What can hang from each mark
seruv: barebod bolu bove
bolod: bolu bove
bolu: seruv
bukif: barebod bove
firof: seruv
bove: bolod bukif nenid rilez seruv
barebod: seruv

Each row was made from one small tree. Brackets hold a mark, then the marks that hang from it, in alphabetical order. Every link used is in the known rows. Write each row's tree.
Known rows
(firof (seruv bolu (bove bolod))): [ 0.50 -1.31  0.09  0.50  3.88 -0.79  0.38  0.16  0.67 -1.34 -0.57 -1.88
  1.53  0.67  0.69  0.32 -0.25  1.04  2.50  1.84  2.33 -1.03]
(seruv bove): [-0.43 -1.22 -0.34 -0.93 -0.15  1.68 -2.31 -0.45  0.21  0.59  0.64  0.16
  0.61 -0.76 -0.19 -2.46  1.37 -0.89 -2.05  0.51  1.90  0.01]
(bukif (barebod (seruv bolu (bove bolod rilez)))): [ 0.81 -0.64  0.12  1.42  2.56 -0.11 -0.08  1.15 -0.26 -2.07 -0.45 -0.43
  2.17 -0.21  1.24 -0.38 -1.35 -0.84 -0.22  1.25  2.21  0.16]
(bukif barebod bove): [-1.16 -1.00 -2.18 -0.31  1.89 -0.06 -2.61  0.63 -2.03 -0.97  1.17  0.23
  1.92 -3.68  0.25 -2.31  0.09 -0.75 -5.47 -0.32  2.31  1.56]
(barebod (seruv bolu)): [-0.68 -2.28 -0.21  0.80 -1.09  2.55  0.50  0.32  1.37 -0.48 -0.12  1.15
  3.37 -1.14  2.57 -1.24 -0.61 -1.40 -1.36  2.80  2.55  1.12]
(bukif (barebod (seruv (bove nenid)))): [-0.97 -1.24 -0.09  0.69  0.61  1.38 -0.62 -0.96 -0.61 -1.46  0.63  1.38
  2.19 -0.16  1.37 -1.27 -0.68 -2.10 -3.30  1.17  2.68  0.39]
(barebod (seruv bolu (bove rilez))): [ 0.97 -0.86  0.43  0.67  0.27  0.90  1.01  0.82  1.18  0.05 -1.14  0.20
  1.15 -0.14  0.30 -1.63 -1.52  0.12 -0.58  3.51  1.07 -0.36]
(bukif (barebod seruv) (bove rilez)): [-0.63 -1.59 -1.41  0.12  0.74 -0.59 -0.34  1.60 -1.48 -0.44  0.02  0.82
  2.10 -3.23  0.28 -1.82 -1.29  0.05 -4.94  1.60  0.71  1.40]
(bove bukif nenid rilez (seruv barebod)): [-0.01  2.03  0.38 -0.42 -2.69 -2.09  5.08 -0.46 -0.29  2.67 -0.37 -0.56
 -3.12  2.87  0.27  3.25 -1.19  1.15  3.03 -3.38 -4.31  0.21]
(bolod (bolu seruv) (bove (bukif barebod) nenid)): [-0.56  2.75  0.66 -0.52 -5.37  0.76 -1.98 -2.63  1.33 -1.75  0.15  2.82
 -3.19 -0.46 -2.67 -0.20  1.75 -0.27 -0.91  0.14 -2.40 -0.20]
(bolu (seruv barebod (bove bolod bukif))): [ 1.50 -0.58  1.84  0.63  1.03  0.70 -3.60  0.44 -0.75 -1.02  1.38 -0.51
  0.79  1.19  1.26  0.81  1.88 -1.77  1.78 -1.17  0.33 -0.49]
(bolu (seruv barebod (bove bukif nenid rilez))): [ 0.56  0.94  1.78  0.44 -1.23  0.06 -1.74  0.07 -1.48  1.66  0.71  0.93
 -1.98  1.24 -1.68  1.45 -0.13 -0.52  0.99  0.20 -2.16 -1.45]
(bukif bove): [-1.19 -1.62 -1.82 -1.38 -0.15  1.02 -2.04  0.81 -0.46  1.30  0.50  0.70
  1.26 -3.48 -0.29 -2.79  0.91  0.17 -4.98  0.20  0.81  1.39]
(seruv barebod (bove bolod)): [ 2.41 -0.48  1.47  0.60  2.73 -0.74 -3.49  1.59  0.09 -2.06 -0.32 -2.57
  0.47  1.30  0.77 -0.33 -0.05 -1.78  1.08 -1.88  2.35  0.51]
(seruv barebod bolu (bove bolod bukif nenid)): [ 3.50  4.12  2.02  1.67  4.55 -1.53  0.94  1.63  0.82 -1.66 -1.62 -2.79
 -2.02  3.69 -0.50  1.09 -3.12  0.27  3.41 -2.51 -0.29 -1.51]
(firof seruv): [-2.86 -3.77 -0.99 -0.56 -1.53  0.98 -0.34 -0.87 -0.07  0.34  1.16  0.44
  2.95 -1.44  1.80  0.33  1.37 -0.34 -0.13  1.80  2.54  0.69]
(bukif (barebod (seruv bolu (bove nenid rilez)))): [ 0.01  0.26  0.00  1.34  1.46  0.07  0.74  0.18 -0.65 -0.95 -0.50  0.71
  0.80 -0.04 -0.01 -0.51 -2.47 -0.67 -1.56  2.08  1.44 -0.38]
(bolod (bove bukif seruv)): [ 0.03 -0.06 -0.42 -1.64 -3.56  0.16  0.31 -1.28  1.69 -1.00  0.52  0.19
 -1.07  1.14  2.70 -1.70  3.50  0.15 -0.26 -2.11 -0.84  0.78]
(bolod (bolu (seruv barebod)) (bove rilez)): [ 1.33  0.66  1.29 -0.23 -6.04 -0.96 -4.77 -0.14  1.20 -1.44 -0.89  1.12
 -3.45 -1.86 -3.70  0.00  1.25 -0.39  0.69  2.05 -1.69  0.96]
(bove bolod bukif rilez): [-1.46 -0.46 -0.35 -1.30 -3.56  0.97  2.02  2.51  0.92  2.95 -0.04  0.09
  0.62  0.07  0.75  1.73  1.89  1.63  2.76 -3.37 -3.42  0.28]
(firof (seruv barebod bolu (bove nenid))): [ 1.22  0.59  1.05  1.66  3.85 -2.13  0.29 -0.30 -0.30 -1.82 -0.96 -1.98
 -0.53  1.76 -0.57  1.00 -3.26  0.14  1.98  2.21  2.53 -1.23]
(firof (seruv bolu (bove bolod bukif nenid))): [ 0.09  0.81  0.46  0.34  3.26 -0.77  2.97 -0.37  1.04 -0.35 -0.87 -1.23
  0.08  2.35  0.10  1.16 -1.02  2.00  3.01  0.48 -0.03 -2.11]
(bukif (bove bolod rilez)): [-0.52 -1.41 -1.31 -1.58 -0.11 -0.39 -0.80  2.89 -0.26  2.58 -0.83 -0.05
  0.21 -2.63 -1.48 -0.80  0.73  1.98 -2.21 -0.97 -2.03  0.96]

Write each row's tree
[-1.41  1.66 -0.06 -0.83 -3.89  0.83 -0.77 -0.44  0.67 -0.50  0.20  2.17
 -1.84  0.79  0.07 -1.27  1.14 -0.10 -2.23 -1.93 -1.29 -0.29]
(bolod (bove (bukif barebod) nenid))
[-0.34  0.58 -0.46 -0.28  0.79  1.10 -0.83 -0.61 -0.31 -0.97  1.40 -0.44
  1.03 -0.01  1.14 -1.90  1.09 -0.94 -1.35 -1.32  1.74 -0.36]
(seruv (bove (bukif barebod)))
[-0.73  0.91 -0.04 -0.19 -3.02  0.02  0.59  0.66  0.20  0.24  0.43  0.28
  0.02 -1.21 -1.07  2.94  1.78  0.74  3.50 -2.22 -3.17  0.53]
(bove (bolod (bolu seruv)) (bukif barebod) rilez)
[-0.27 -0.59  0.61 -0.18 -0.19  0.85 -2.02  0.44 -1.28  1.02  1.39  0.86
  0.35  0.00 -0.15  0.92  2.46 -0.10  1.27 -0.55 -1.58 -1.15]
(bolu (seruv (bove bolod (bukif barebod) rilez)))
[-0.67  0.49  0.33 -0.81 -3.67  1.17 -1.80 -2.09  0.61  1.70 -0.16  1.95
 -2.34 -1.82 -4.54  0.33  0.86  0.05 -0.19  2.38 -1.86 -0.13]
(bolod (bolu (seruv (bove nenid rilez))))
[-1.05  0.17 -1.41 -0.65 -1.86 -1.30  3.96 -0.80 -1.03  1.02  1.24 -0.76
 -0.05  0.29  2.33  1.67  1.28  0.63  1.96 -2.88 -1.84  0.95]
(bove (bukif barebod) rilez seruv)
[ 1.07  1.29  0.26  0.88  1.36 -1.75  2.21 -1.25 -0.26  0.22 -0.75 -1.03
 -1.99  2.16  0.61  2.07 -2.26 -0.63  1.82 -1.14 -0.04  0.71]
(bove nenid (seruv barebod bolu))
[-1.72  1.82 -0.96 -0.81 -2.35 -1.42  5.70 -1.41 -1.06  2.74  0.42  0.65
 -2.32  1.80  0.31  2.78 -0.28  1.48  1.54 -3.15 -4.11 -0.09]
(bove (bukif barebod) nenid rilez seruv)
[ 0.33 -1.40 -0.73 -1.25 -0.96 -0.21  1.20 -1.87  2.06 -0.67 -0.29 -1.34
  0.49 -0.12  1.17  1.35  2.74 -0.25  2.64 -2.34 -0.23  2.47]
(bove (bolod bolu) seruv)
[ 1.05 -0.81 -1.49 -1.64  1.51 -1.18  0.43 -0.64  1.07 -0.49 -0.66 -1.45
  0.07 -1.87 -0.18 -0.87  1.65  1.04 -1.31 -1.62 -0.69  2.23]
(bukif (bove (bolod bolu) seruv))
[-1.17  0.55  0.55 -0.25 -1.46  1.09 -1.01 -0.86 -1.80  2.41  1.31  2.37
 -1.35  0.21 -1.77  0.81  1.04  0.06 -0.40  0.50 -2.43 -1.75]
(bolu (seruv (bove (bukif barebod) nenid rilez)))
[ 1.70 -0.47  0.80  1.71  4.17 -2.10 -0.82  0.14 -0.25 -2.97 -0.39 -2.85
  0.96  0.84  0.74  0.27 -2.26 -0.35  2.25  2.43  3.98 -0.57]
(firof (seruv barebod bolu bove))
[ 0.54  2.01  0.09  0.23  2.02  0.63  0.11 -0.31  0.42  1.21 -1.05  0.23
 -1.92  0.76 -2.37 -1.24 -1.92  0.53 -0.73  1.33  0.33 -1.57]
(seruv bolu (bove nenid))
[-0.37 -2.35  0.63 -0.55  0.01  2.15 -4.08 -0.28 -0.64  1.03  1.38  1.32
  1.12 -0.46  0.16 -0.20  3.29 -1.18 -0.13  0.63  0.29 -0.53]
(bolu (seruv (bove bolod)))
[-0.88  1.60 -0.41 -0.83 -0.80 -1.85  5.90 -0.13 -0.40  2.40 -0.32 -0.27
 -1.88  2.96  0.80  4.07  0.39  2.03  3.69 -5.16 -5.12 -0.14]
(bove bolod (bukif barebod) nenid rilez seruv)
[ 1.06  1.18 -0.23  0.17  1.21 -0.34 -0.25  1.31  0.13  1.38 -1.09 -0.83
 -1.55 -0.63 -2.38 -1.23 -1.41  1.28  0.67  1.92  0.14 -1.12]
(seruv bolu (bove rilez))
[ 2.74  2.87  1.44  1.77  3.73 -1.30 -1.24  0.66 -0.21 -1.18 -1.39 -1.72
 -2.37  1.83 -1.86 -0.17 -3.90 -0.79  0.68  0.51  1.61 -1.07]
(seruv barebod bolu (bove nenid))
[-0.69 -2.02 -1.48  0.28  1.91  0.47 -1.38  0.52 -1.21 -2.08  0.77  0.77
  3.51 -3.08  1.81 -2.73 -0.53 -1.25 -6.05  1.18  2.84  1.79]
(bukif (barebod seruv) bove)
[ 0.94 -1.21  0.41  0.84  1.29  1.79  0.16  0.00  1.47 -1.26 -0.57  0.19
  2.24  0.00  1.61 -2.31 -0.97 -1.04 -1.45  3.21  2.80 -0.02]
(barebod (seruv bolu bove))
[-2.55  1.06 -0.20 -0.08 -3.93  0.89  4.05  0.36 -0.37  2.46  0.06  2.39
 -0.23  0.61 -0.11  1.57 -1.47  0.71 -0.59 -0.88 -3.15 -0.42]
(bove (bukif (barebod seruv)) nenid rilez)
[-0.12 -1.21 -0.27  0.48  2.88 -0.54  0.27 -0.71  0.23 -1.08 -0.12 -1.32
  1.23 -0.05  0.33 -0.56 -0.65  0.66  1.11  3.10  2.96 -1.04]
(firof (seruv bolu bove))
